Each row comes from the steps of one walk. Every step used is in the known rows, and no mark comes twice. Write the walk behind each row, first mark first.
Known rows
K -> G -> Q -> H: [ 0.06  0.16  0.05 -0.18 -0.29  0.27  0.07  0.40  0.03  0.46  0.16  0.15
  0.29 -0.07  0.28 -0.08 -0.21 -0.27 -0.11 -0.05  0.20 -0.01  0.54  0.08
  0.34 -0.21]
H -> K -> E: [-0.14  0.08  0.02 -0.07  0.07 -0.09 -0.07  0.08  0.19 -0.12 -0.12  0.27
  0.21 -0.24 -0.06  0.14  0.08  0.08 -0.26  0.07  0.18  0.46 -0.19 -0.46
  0.01  0.12]
E -> H -> K -> G: [ 0.20  0.03  0.27 -0.03  0.24  0.04 -0.04 -0.01  0.04  0.03 -0.06  0.21
  0.29 -0.04  0.19  0.00  0.08  0.12 -0.12  0.03  0.47  0.18 -0.06 -0.13
 -0.08  0.09]
A -> K -> E: [-0.23  0.32 -0.24 -0.02  0.11 -0.15  0.30  0.16  0.38 -0.20 -0.24  0.03
  0.05 -0.19 -0.08 -0.06  0.22 -0.03 -0.08  0.07 -0.11  0.42  0.03 -0.44
  0.17  0.09]
H -> K: [-0.03 -0.06  0.06 -0.08  0.12  0.04 -0.18 -0.05 -0.12 -0.12  0.01  0.18
  0.14 -0.08 -0.09  0.13  0.22  0.09 -0.04  0.08  0.17  0.14 -0.33 -0.20
 -0.11  0.08]
Q -> H -> K: [ 0.01 -0.05  0.07 -0.08  0.07  0.30  0.02 -0.07 -0.31  0.11  0.24  0.11
  0.05 -0.10  0.10  0.24  0.20  0.07 -0.08  0.12  0.32 -0.05 -0.41 -0.22
  0.14 -0.11]
A -> K -> M: [-0.25  0.34 -0.26 -0.24  0.07 -0.01  0.19  0.15  0.21 -0.33 -0.09  0.01
  0.14 -0.04  0.03 -0.12  0.29 -0.14  0.13 -0.03 -0.08  0.14 -0.04 -0.20
  0.06  0.13]
H -> K -> G -> M: [-0.15  0.21  0.12 -0.22 -0.13  0.18  0.00  0.18 -0.02  0.07  0.08  0.29
  0.39 -0.19 -0.08  0.08  0.26 -0.08 -0.06 -0.07  0.08  0.35  0.03  0.04
 -0.15  0.06]
A -> G: [ 0.01 -0.04 -0.13  0.04 -0.04  0.01  0.06  0.23  0.28 -0.05  0.03 -0.02
  0.23 -0.08 -0.35 -0.17  0.05 -0.22  0.07 -0.02 -0.09  0.08  0.01 -0.16
  0.01  0.14]
E -> K -> G: [ 0.02  0.08  0.17 -0.10  0.06  0.10  0.02 -0.01  0.17  0.13 -0.08  0.25
  0.36  0.00 -0.18 -0.02  0.16 -0.09  0.02 -0.26  0.35  0.34  0.14  0.17
 -0.23  0.24]
W -> G -> A -> K: [-0.04  0.16 -0.05  0.07 -0.02 -0.03 -0.20  0.15  0.00 -0.17 -0.07  0.02
  0.07  0.31 -0.29 -0.16  0.23 -0.02  0.36 -0.02 -0.33  0.14  0.28 -0.12
 -0.21 -0.11]
Q -> K: [ 0.15  0.19 -0.10  0.04 -0.09  0.03  0.16 -0.13 -0.17  0.11  0.11  0.14
  0.01  0.14 -0.13  0.10  0.12 -0.06  0.06  0.07  0.17 -0.03 -0.09  0.24
 -0.01 -0.04]
K -> E -> Q: [-0.04  0.03  0.17 -0.02  0.17 -0.08  0.00  0.24  0.37  0.07 -0.02  0.35
 -0.05 -0.10  0.03  0.15 -0.17  0.15 -0.11 -0.06  0.13  0.41  0.47 -0.20
 -0.01  0.16]
K -> E -> G: [ 0.10  0.09  0.11 -0.01  0.01 -0.21  0.12  0.21  0.34  0.14  0.04  0.33
  0.06 -0.17 -0.12  0.04 -0.04 -0.10 -0.15 -0.06  0.17  0.52  0.20 -0.21
  0.06  0.12]
W -> E -> H: [ 0.40  0.00  0.27  0.07  0.18 -0.16  0.18 -0.15 -0.01  0.18  0.05 -0.06
 -0.10  0.25  0.00 -0.03 -0.02 -0.01 -0.33 -0.01  0.24 -0.18  0.13 -0.03
  0.05 -0.25]
A -> K -> G -> W -> E -> Q: [ 0.17  0.20  0.15 -0.27  0.24 -0.22 -0.03  0.33  0.29  0.21  0.12  0.33
  0.18 -0.08 -0.35 -0.31  0.44 -0.18 -0.05 -0.16 -0.11  0.25  0.87 -0.06
 -0.27 -0.13]
G -> A -> K -> M: [-0.19  0.42 -0.12 -0.08 -0.03 -0.03  0.02  0.09  0.07 -0.24 -0.22 -0.09
  0.14  0.21 -0.10 -0.10  0.22 -0.05  0.25 -0.03 -0.38  0.25  0.13 -0.20
 -0.16  0.03]
G -> A -> K -> E: [-0.17  0.38 -0.09  0.15  0.02 -0.17  0.14  0.12  0.20 -0.11 -0.38 -0.05
  0.06  0.08 -0.20 -0.06  0.15  0.06  0.05  0.08 -0.42  0.52  0.20 -0.44
 -0.03 -0.02]
A -> K: [-0.12  0.18 -0.19  0.00  0.19  0.00  0.18  0.04  0.06 -0.22 -0.11 -0.07
 -0.03 -0.02 -0.11 -0.08  0.35 -0.05  0.14  0.09 -0.13  0.08 -0.08 -0.17
  0.05  0.04]
W -> H: [ 0.20  0.07  0.27 -0.01  0.04 -0.16  0.15 -0.02 -0.09  0.02  0.04  0.00
  0.10  0.02  0.35  0.13 -0.01  0.00 -0.31 -0.02  0.07 -0.14 -0.04 -0.07
 -0.20 -0.17]
A -> G -> W: [ 0.23  0.03 -0.15 -0.03 -0.16 -0.15 -0.04  0.28  0.04  0.12  0.06 -0.02
  0.31 -0.06 -0.43 -0.29  0.26 -0.31  0.23 -0.07 -0.30  0.01  0.17 -0.02
 -0.09 -0.17]
K -> E -> H: [ 0.22  0.16  0.11  0.13  0.13 -0.21  0.28 -0.02  0.20  0.06 -0.17  0.01
 -0.02  0.03  0.24  0.06 -0.17  0.10 -0.18  0.06  0.25  0.20  0.09 -0.21
  0.19 -0.09]
Q -> H: [ 0.04  0.01  0.00 -0.02 -0.05  0.26  0.20 -0.03 -0.20  0.25  0.22 -0.06
 -0.08 -0.01  0.20  0.13 -0.01 -0.01 -0.05  0.03  0.15 -0.17 -0.08 -0.02
  0.25 -0.21]
E -> G -> Q -> K -> M: [ 0.36  0.41  0.04 -0.24 -0.30 -0.08  0.02  0.35 -0.07  0.24  0.28  0.50
  0.27  0.23 -0.11  0.02  0.02 -0.43  0.15 -0.05  0.37  0.18  0.36  0.36
  0.10  0.02]
A -> G -> Q -> K -> E -> H: [ 0.50  0.39 -0.10  0.20 -0.19 -0.18  0.39  0.37  0.23  0.24 -0.08  0.22
  0.34  0.24 -0.21 -0.07 -0.13 -0.36 -0.03  0.12  0.31  0.19  0.33 -0.05
  0.35 -0.12]
W -> K: [-0.04  0.22  0.09 -0.04 -0.16  0.02 -0.11  0.02  0.00 -0.07  0.14  0.10
  0.26 -0.12 -0.18  0.08  0.20 -0.08 -0.17 -0.12  0.15  0.09  0.01 -0.04
 -0.14 -0.05]
G -> W -> H -> K: [ 0.39  0.09  0.34 -0.15  0.04 -0.27 -0.14 -0.03 -0.45  0.07  0.08  0.16
  0.31 -0.06  0.19  0.11  0.42 -0.02 -0.20  0.01  0.00 -0.06 -0.21 -0.15
 -0.40 -0.40]
W -> H -> K -> M: [ 0.04  0.16  0.27 -0.33  0.06 -0.10 -0.04  0.02 -0.08 -0.22  0.10  0.27
  0.40 -0.10  0.39  0.23  0.13 -0.02 -0.38 -0.07  0.28  0.04 -0.34 -0.29
 -0.30  0.01]

Write each row's walk
[ 0.33  0.14  0.28 -0.08  0.05  0.01 -0.16  0.30 -0.02  0.14 -0.09  0.30
  0.41  0.08  0.24 -0.05 -0.03 -0.07 -0.07  0.06  0.46  0.17  0.26 -0.08
  0.05 -0.05]
E -> H -> K -> G -> Q
[ 0.06  0.43  0.03 -0.13 -0.36 -0.27 -0.09  0.16  0.08  0.10  0.04  0.18
  0.42 -0.28 -0.23 -0.03  0.27 -0.17 -0.21 -0.16 -0.06  0.37  0.29 -0.17
 -0.10 -0.33]
G -> W -> K -> E
[ 0.03  0.06  0.44 -0.33  0.06  0.37  0.11  0.25 -0.05  0.51  0.51  0.54
  0.19 -0.10 -0.14  0.24  0.22 -0.06 -0.36 -0.15  0.36  0.22  0.44  0.00
 -0.06 -0.14]
W -> E -> Q -> H -> K -> G -> M
[ 0.04  0.23  0.23 -0.16 -0.10  0.15  0.34  0.18 -0.16  0.37  0.35  0.43
  0.14 -0.19 -0.07  0.38  0.30 -0.11 -0.17  0.02  0.29  0.54 -0.15 -0.20
  0.23 -0.12]
Q -> H -> K -> E -> G -> M
[ 0.39  0.19  0.48 -0.13  0.00 -0.36 -0.03  0.45  0.04  0.15  0.06  0.57
  0.44 -0.09  0.19  0.21  0.03 -0.18 -0.47  0.02  0.36  0.49  0.15 -0.41
 -0.11 -0.09]
W -> H -> K -> E -> G -> Q
[ 0.14  0.08  0.33  0.08 -0.02  0.06 -0.02  0.10 -0.14  0.37  0.10  0.36
  0.11  0.02 -0.14  0.29  0.06  0.08 -0.10  0.05  0.18  0.59 -0.03 -0.42
 -0.01 -0.09]
Q -> H -> K -> E -> G -> A
[-0.24  0.45 -0.12 -0.16 -0.06  0.12  0.37  0.24  0.17 -0.03 -0.04  0.06
  0.23 -0.13 -0.10 -0.13  0.42 -0.21  0.11 -0.06 -0.22  0.30  0.26  0.06
  0.03  0.02]
A -> K -> G -> M
[ 0.00  0.20  0.03 -0.37 -0.21  0.28 -0.10  0.29 -0.23  0.11  0.24  0.29
  0.33  0.02  0.26  0.18  0.03 -0.22 -0.07  0.04  0.32 -0.02 -0.05 -0.17
  0.29 -0.14]
G -> Q -> H -> K -> M
[-0.06 -0.03  0.25 -0.07  0.29 -0.05 -0.19  0.19  0.24 -0.04  0.01  0.55
  0.08 -0.15 -0.07  0.27  0.04  0.22 -0.17  0.03  0.30  0.54  0.14 -0.43
 -0.12  0.25]
H -> K -> E -> Q
[ 0.15  0.16  0.25  0.16 -0.10 -0.25 -0.05  0.18  0.17  0.23 -0.11  0.23
  0.07  0.11 -0.24  0.04 -0.12  0.01 -0.01 -0.08 -0.13  0.64  0.37 -0.21
 -0.16  0.02]
K -> E -> G -> A
[-0.18  0.39  0.02 -0.28 -0.28  0.05 -0.11  0.11  0.15 -0.19  0.17  0.18
  0.40 -0.15 -0.07  0.05  0.15 -0.17 -0.17 -0.23  0.18  0.13  0.06 -0.06
 -0.12  0.05]
W -> K -> M
[ 0.02  0.37  0.07 -0.06  0.04 -0.11  0.01  0.20  0.09 -0.10 -0.06  0.13
  0.15  0.22 -0.22 -0.10  0.30 -0.13  0.33 -0.08 -0.21  0.46  0.20 -0.14
 -0.20  0.12]
E -> G -> A -> K -> M
[-0.06  0.34 -0.15 -0.19 -0.10  0.26  0.25  0.44  0.09  0.24  0.05  0.09
  0.28 -0.08  0.19 -0.16  0.13 -0.32  0.04  0.06  0.07  0.08  0.44 -0.09
  0.39 -0.15]
A -> K -> G -> Q -> H
[ 0.22  0.18  0.14 -0.06 -0.15 -0.26  0.02  0.53  0.28  0.26  0.00  0.39
  0.19 -0.03 -0.06 -0.04 -0.16 -0.28 -0.11 -0.03  0.14  0.50  0.53 -0.14
  0.21  0.01]
K -> E -> G -> Q
[-0.01  0.13  0.01 -0.15 -0.30  0.07 -0.01  0.20 -0.07  0.05  0.29  0.16
  0.11  0.12 -0.13  0.00  0.13 -0.19  0.13 -0.13 -0.08 -0.03  0.23  0.25
 -0.03 -0.20]
W -> G -> M
[ 0.60  0.03  0.32 -0.08  0.20 -0.29 -0.08 -0.13 -0.35  0.23  0.09  0.09
  0.11  0.19 -0.15 -0.06  0.39 -0.02 -0.20  0.04  0.19 -0.11 -0.05 -0.09
 -0.17 -0.46]
G -> W -> E -> H -> K
[-0.01  0.01  0.19 -0.04  0.12  0.15  0.20  0.18  0.17  0.30  0.19  0.30
 -0.14 -0.10  0.21  0.28 -0.18  0.13 -0.16 -0.04  0.28  0.24  0.39 -0.25
  0.23 -0.03]
K -> E -> Q -> H
[-0.02  0.06  0.23 -0.03 -0.10  0.34 -0.15  0.03 -0.18  0.30  0.06  0.16
  0.29 -0.01  0.04  0.11  0.00  0.11 -0.05  0.00  0.09  0.26  0.07 -0.18
 -0.13 -0.07]
Q -> H -> K -> G -> A
[ 0.35  0.30 -0.01 -0.23 -0.26 -0.19  0.06  0.03 -0.01  0.47  0.22  0.29
  0.33  0.00 -0.36 -0.25  0.22 -0.36 -0.23 -0.15  0.08  0.03  0.51  0.34
 -0.19 -0.34]
Q -> K -> G -> W -> E
[ 0.28  0.14  0.18 -0.15  0.01 -0.35 -0.15  0.21 -0.02  0.17  0.05  0.48
  0.29 -0.23 -0.27 -0.01  0.36 -0.10 -0.02 -0.01  0.12  0.61  0.03 -0.30
 -0.13 -0.09]
H -> K -> E -> G -> W
[ 0.17  0.29  0.07 -0.11 -0.30 -0.12 -0.20  0.06 -0.22  0.10  0.17  0.08
  0.36 -0.11 -0.26 -0.07  0.39 -0.18  0.00 -0.14 -0.07  0.04  0.17  0.08
 -0.22 -0.35]
G -> W -> K
[ 0.23  0.08  0.12  0.03  0.14  0.08  0.03 -0.01 -0.13  0.17  0.22  0.38
 -0.11  0.23 -0.17  0.23  0.06  0.07  0.17  0.01  0.32  0.04  0.26  0.30
 -0.14  0.09]
E -> Q -> K
[ 0.29  0.22  0.28 -0.17 -0.04 -0.42 -0.01  0.08 -0.16  0.06 -0.04  0.26
  0.40 -0.23  0.21  0.15  0.27 -0.02 -0.42  0.01  0.02  0.26 -0.11 -0.41
 -0.26 -0.37]
G -> W -> H -> K -> E
[ 0.35  0.07  0.38 -0.11  0.16 -0.37 -0.07  0.43  0.20  0.08  0.09  0.51
  0.49 -0.23 -0.15  0.11  0.28 -0.08 -0.25 -0.08  0.07  0.42  0.26 -0.50
 -0.39 -0.09]
A -> G -> W -> H -> K -> E -> Q
